Each row was made from one small tree. Brackets hold a mark, then the marks that hang from it, in alphabetical order. Every link used is in the known rows. Write each row's tree.
Known rows:
{luvu donu duta}: [ 39  35  72  41   1  -8  30 -26 -31 -26 -13  10   8  12  31 -36 -21 -16
 -10 -34   5   9 -12  30  18 -16  -6]
{piguz {leba duta fazor luvu} pafi ronutap}: [  3 -14  56  47 -43 -26  19 -12 -20  -3 -49  18  47  16  23 -24  21  54
  33 -16  14 -13 -34   3 -18   7   0]
{ronutap voriros}: [ 14  20  43  11  -7 -12  16 -31 -23 -27   3  24  25  24  27  -6 -13 -17
 -10 -21  -3  17  15  41   1 -17 -10]
{pafi piguz sivev {voriros ronutap zaba}}: [ 26   9  19  11 -16  31  27  13 -18 -39  15  41   5  27 -16   4 -33  -4
  18 -27 -18  49  16  62 -10 -16 -40]
{rikevat {pafi piguz sivev voriros}}: [ 21   0  35  23 -37  27   4   0  -2 -38  -3  37   8  16   9 -23 -23  -8
  -5 -27 -41  32  18  51  -3 -16 -64]
{fazor {leba {luvu donu duta} {pafi piguz voriros}}}: [ 28  14  49  62  -7 -25  15   3  -4 -22 -21  19  21  33  21 -31 -18  -2
  -7  -7  10  24 -25  10  -7 -15 -70]
{sivev {pafi {piguz leba} {voriros ronutap zaba}}}: [ 31   6  30  25 -12  23  13 -13 -35 -21  12  45  -9  14   0   1 -10  13
  20 -47  -8  38  17  54 -26   0  -6]
{sivev {pafi piguz {voriros ronutap}}}: [ 23  10  29  21 -15  24  14 -15 -19 -37   3  35   9  25   1   0 -17  -5
   3 -37 -18  37  28  50 -17 -11 -17]
{luvu {donu retegak} duta}: [ 36  43  66  34   1 -16  24 -28 -33 -36 -15  10  15   5  32 -35 -12 -24
 -11 -31   9   7 -24  36  19   4  -3]
{zaba voriros}: [ 18  22  39   9   0   5  26  -2 -33  -9   1  15  30  27  20 -14 -20  -7
 -20 -24   8  19  17  44  -3 -21 -12]
{voriros ronutap}: [ 15  14  49  11  -6  11  23  -9 -43 -26  -1  11  17  27  25  -9 -21 -13
   4 -26  14  21  15  36  -4  -8 -13]
{voriros ronutap zaba}: [ 14  10  43   3  -1  13  27  -5 -61 -15  14  17  17  28  21   1 -20  -9
  16 -32  22  29  11  43 -12  -1  -3]
{piguz {leba duta fazor luvu} pafi {ronutap voriros}}: [  1 -12  52  43 -47 -38  19 -26 -17 -16 -39  24  53  18  29 -15  29  48
  26 -14  11  -8 -34  10 -18   3   3]
{leba duta fazor}: [-11  10  36  13 -12 -16  30  -3 -15 -13 -30  -1  39  27  26 -26 -19   7
  -1 -11   4 -19 -10  14  -4 -12   6]
{piguz {leba fazor luvu} pafi ronutap}: [ 12  -8  65  42 -50 -17  13 -15 -22  -3 -37  29  38  15  15 -22  10  51
  27 -22  11  -4 -14   7 -21   8 -14]
{piguz {leba fazor luvu} {pafi sivev}}: [ 18   1  50  33 -46  -4  12   4  -4 -24 -30  25  13  17   0 -35   0  43
  17 -25 -11   2 -12   6 -16  -9 -23]
{fazor {leba duta luvu {pafi piguz sivev voriros}}}: [  2  -2  10  42  -9 -17  14  26  13 -23 -31  19  33  40   5 -20 -16  10
   9   5  -7  24 -22   7 -16 -20 -72]
{fazor {leba duta}}: [  0   7  36  24  12 -19  17   3 -24   8 -15  15  29  21  30 -21 -14  -9
   0  -6   7  10  -4   9  -5 -10  -5]
{sivev {pafi {piguz {leba fazor}} {voriros ronutap}}}: [ 19   7  35  26 -27  16  13 -11 -14 -33  -5  33  -2  17   2 -12 -16  19
   6 -37 -15  17  18  40 -25  -6 -11]
{rikevat {pafi piguz} ronutap}: [ 12 -16  64  39 -41  28  -6 -13 -42 -23 -10  22  17  14  29 -25 -12 -15
  -5 -24 -18  25  24  44  -3   2 -59]
{fazor {leba duta luvu {pafi sivev voriros}}}: [ -3  -2  16  33  -7 -21  16  21   8 -21 -32  10  37  40  17 -22 -17   4
   2   3   3  17 -26   2 -17 -21 -59]
{pafi {piguz leba} sivev {voriros ronutap zaba}}: [ 35   8  24  23 -18  28  22  10 -20 -31  14  46 -14  16 -14  -4 -25  12
  26 -32 -14  45   7  60 -13  -9 -37]
{fazor {leba duta {luvu donu} pafi}}: [ 11   6  45  49  -1 -35  18   4 -23 -11 -35  -4  38  37  35 -25  -4   4
  -1   1  25   1 -35 -13 -14 -12 -41]
{fazor {leba duta luvu {pafi {voriros zaba}}}}: [ -5  -7  21  31   1 -28  15  13 -14   1 -20  12  43  42  28 -12  -7   3
   7   1  25  16 -30   8 -25  -8 -42]
{rikevat {pafi {piguz leba} sivev {voriros zaba}} ronutap}: [ 25 -20  49  38 -50  41  -4   0 -27 -28   3  44  -7   3   8 -21 -16   0
   7 -31 -32  39  14  60 -12  -2 -67]
{rikevat {pafi voriros} ronutap}: [  9 -18  63  28 -45  28  -4 -18 -28 -28  -6  21  20  16  39 -22 -15 -28
 -22 -23 -14  22  17  49  -7  -7 -53]
{pafi {piguz leba ronutap}}: [ 27  10  50  44 -15   0  14 -18 -28  -1 -18  39  13   7   5 -14 -13  24
  26 -26  -4  18  10  38  -2   5 -27]
{pafi {piguz {leba luvu}} sivev {voriros ronutap zaba}}: [ 37   0  24  33 -25  19  23  15 -14 -37   7  40  -7  28 -11  -4 -30  17
  29 -24 -10  45  -7  50 -16 -12 -46]
{leba {pafi sivev voriros}}: [ 10  17  24  12 -14  11  15  -1   1 -36 -19  20  20  26   4 -19 -21  -2
  -3 -25 -11  22   7  37  -8 -20 -61]

Which tree is each row?
[ 22   7  25  14 -10  26  16 -10 -33 -28  13  40   9  25  -3   8 -17  -2
  13 -42 -11  42  26  56 -24  -5  -9]	{sivev {pafi piguz {voriros ronutap zaba}}}
[  5 -16  63  16 -38  15  -2 -28 -60 -27  10  23  26  15  45 -10  -4 -25
 -11 -28  -4  27  16  51 -12   1 -34]	{rikevat pafi {ronutap {voriros zaba}}}
[ 17   4  19  32 -28  10  18  15   0 -56 -19  15  22  47  -4 -11 -25   8
  14 -14  -4  38  -6  34 -15 -19 -86]	{leba luvu {pafi piguz sivev {voriros ronutap}}}
[ 15  14  19  20 -19  21  18   9  -7 -50 -11  23  14  31  -6 -11 -19   1
  11 -24 -10  37  10  46 -12 -16 -73]	{leba {pafi piguz sivev {voriros ronutap}}}
[  9  -1  52  15 -17   7  13 -26 -48 -23  10  25  28  22  22   1 -14 -22
  -5 -22   4  26  17  49  -8  -7 -17]	{rikevat {ronutap {voriros zaba}}}
[ 11  11  51  38   4 -25  17   4 -19  -3 -14  15  24  30  32 -33 -31  -8
  -2 -10  13  19 -12   6  -1 -12 -24]	{fazor {leba {luvu duta}}}
[ 23   9  36  14 -28  18  10  -8   3 -29  -9  42  18  14  -6 -14   2   2
   0 -31 -26  31  13  42  -6 -19 -27]	{piguz {pafi sivev voriros}}
[  7  -7  55  28 -46  -4   6 -20 -44 -11  -2  38  23   7  32 -16  -3  25
  17 -30  -9  12   6  42 -18  12 -30]	{rikevat {pafi {piguz {leba fazor} {ronutap {voriros zaba}}}}}
[ 20   7  33  27 -19  15  12 -24 -10 -20 -11  45  26  18  -4   1 -18   6
   8 -35 -25  28  28  47 -15  -8 -20]	{sivev {pafi {piguz ronutap} voriros}}
[ -4   3  30  35 -26 -22  23  11  -5 -28 -52  -7  24  29  19 -42 -12  42
  19 -12   9 -16 -39  -4 -16 -10 -39]	{piguz {leba duta fazor luvu {pafi sivev}}}
[  1   6  36  18 -34  -1  22   0 -16 -15 -26  30  26  13   3 -19 -19  41
  24 -27   4   3  -8  30 -27   0 -44]	{piguz {leba fazor {pafi sivev {voriros zaba}}} ronutap}
[ 27  15  21  22 -18  21  18   3  14 -36  -5  41   7  23 -18 -11 -35  -5
   2 -21 -38  34  19  52   1 -25 -49]	{pafi piguz sivev voriros}
[ 16   5  40  58  -3 -31  16   9 -18 -12 -34   5  35  37  22 -24  -4  10
   6   3  16   9 -31  -8 -12 -11 -54]	{fazor {leba duta {luvu donu} {pafi piguz}}}
[ 47   4  66  53 -47 -14  15 -31 -20 -38 -22  42  25   9   8 -11  17  33
  20 -27  -9  21 -20  22 -10  -9 -25]	{piguz {leba {luvu donu}} {pafi sivev} {ronutap voriros}}
[ 17  19  33  38 -16 -22  23  -1 -14 -54 -48 -11  39  33  20 -28  -2   3
   8  -9  10   0 -52   8  -3  -5 -47]	{leba duta {luvu {donu retegak}} {pafi sivev}}
[ -1  10  57  45 -32 -42  23 -25 -23 -27 -39   9  41  23  39 -33  -7  36
  16 -20  24  -6 -34  13 -13   3 -36]	{piguz {leba fazor {luvu duta} pafi} {ronutap voriros}}
[  7   8  59  27 -28 -10  21 -17 -27   0 -26  23  25   9  20 -23 -20  32
  15 -23   8 -11   2  20 -12   3  -9]	{piguz {leba fazor} ronutap}
[ 20 -15  70  63 -46   0  -4 -28 -36 -38 -10  23   8  11  46 -36  -3  -5
  -1 -25 -12  28  -7  44   1   2 -56]	{rikevat {pafi {piguz {leba {luvu duta}}}} {ronutap voriros}}
[ 18  19  39  27 -10   3  10  -4 -22 -20 -24  17  -1  10  11 -33 -10  21
  13 -33   0  12  -1  24  -8  -7 -45]	{piguz {leba {pafi sivev}}}
[ 17  12  42  28 -16  -8  18 -27 -24 -21  -6  39  37  21   9   3 -13   2
  12 -19 -11  25  19  46   0  -4 -27]	{pafi {piguz {ronutap voriros}}}
[ 22  -3  45  29 -38  10   6 -13 -40 -24   2  48  10   1  17 -13  -7  19
  25 -36 -26  33   9  51 -11   5 -43]	{rikevat {pafi {piguz leba {ronutap {voriros zaba}}} sivev}}
[ 17   5  37  43 -10   2  14 -24 -30  -7 -27  33  17   4   6 -14   0  31
  29 -38 -13  13   5  31 -12   5   3]	{sivev {pafi {piguz {leba duta} ronutap}}}
[  9 -12  61  23 -43  35   0  -5 -37 -36 -12  17  15  12  26 -31 -24 -18
 -10 -27 -25  24  21  38  -3 -10 -56]	{rikevat {pafi sivev} ronutap}
[ 18   4  42  23 -30  24   5   2 -22 -31  -8  29   8  14  13 -29 -21  -2
   4 -30 -36  28  21  40   0 -10 -55]	{rikevat {pafi piguz sivev}}
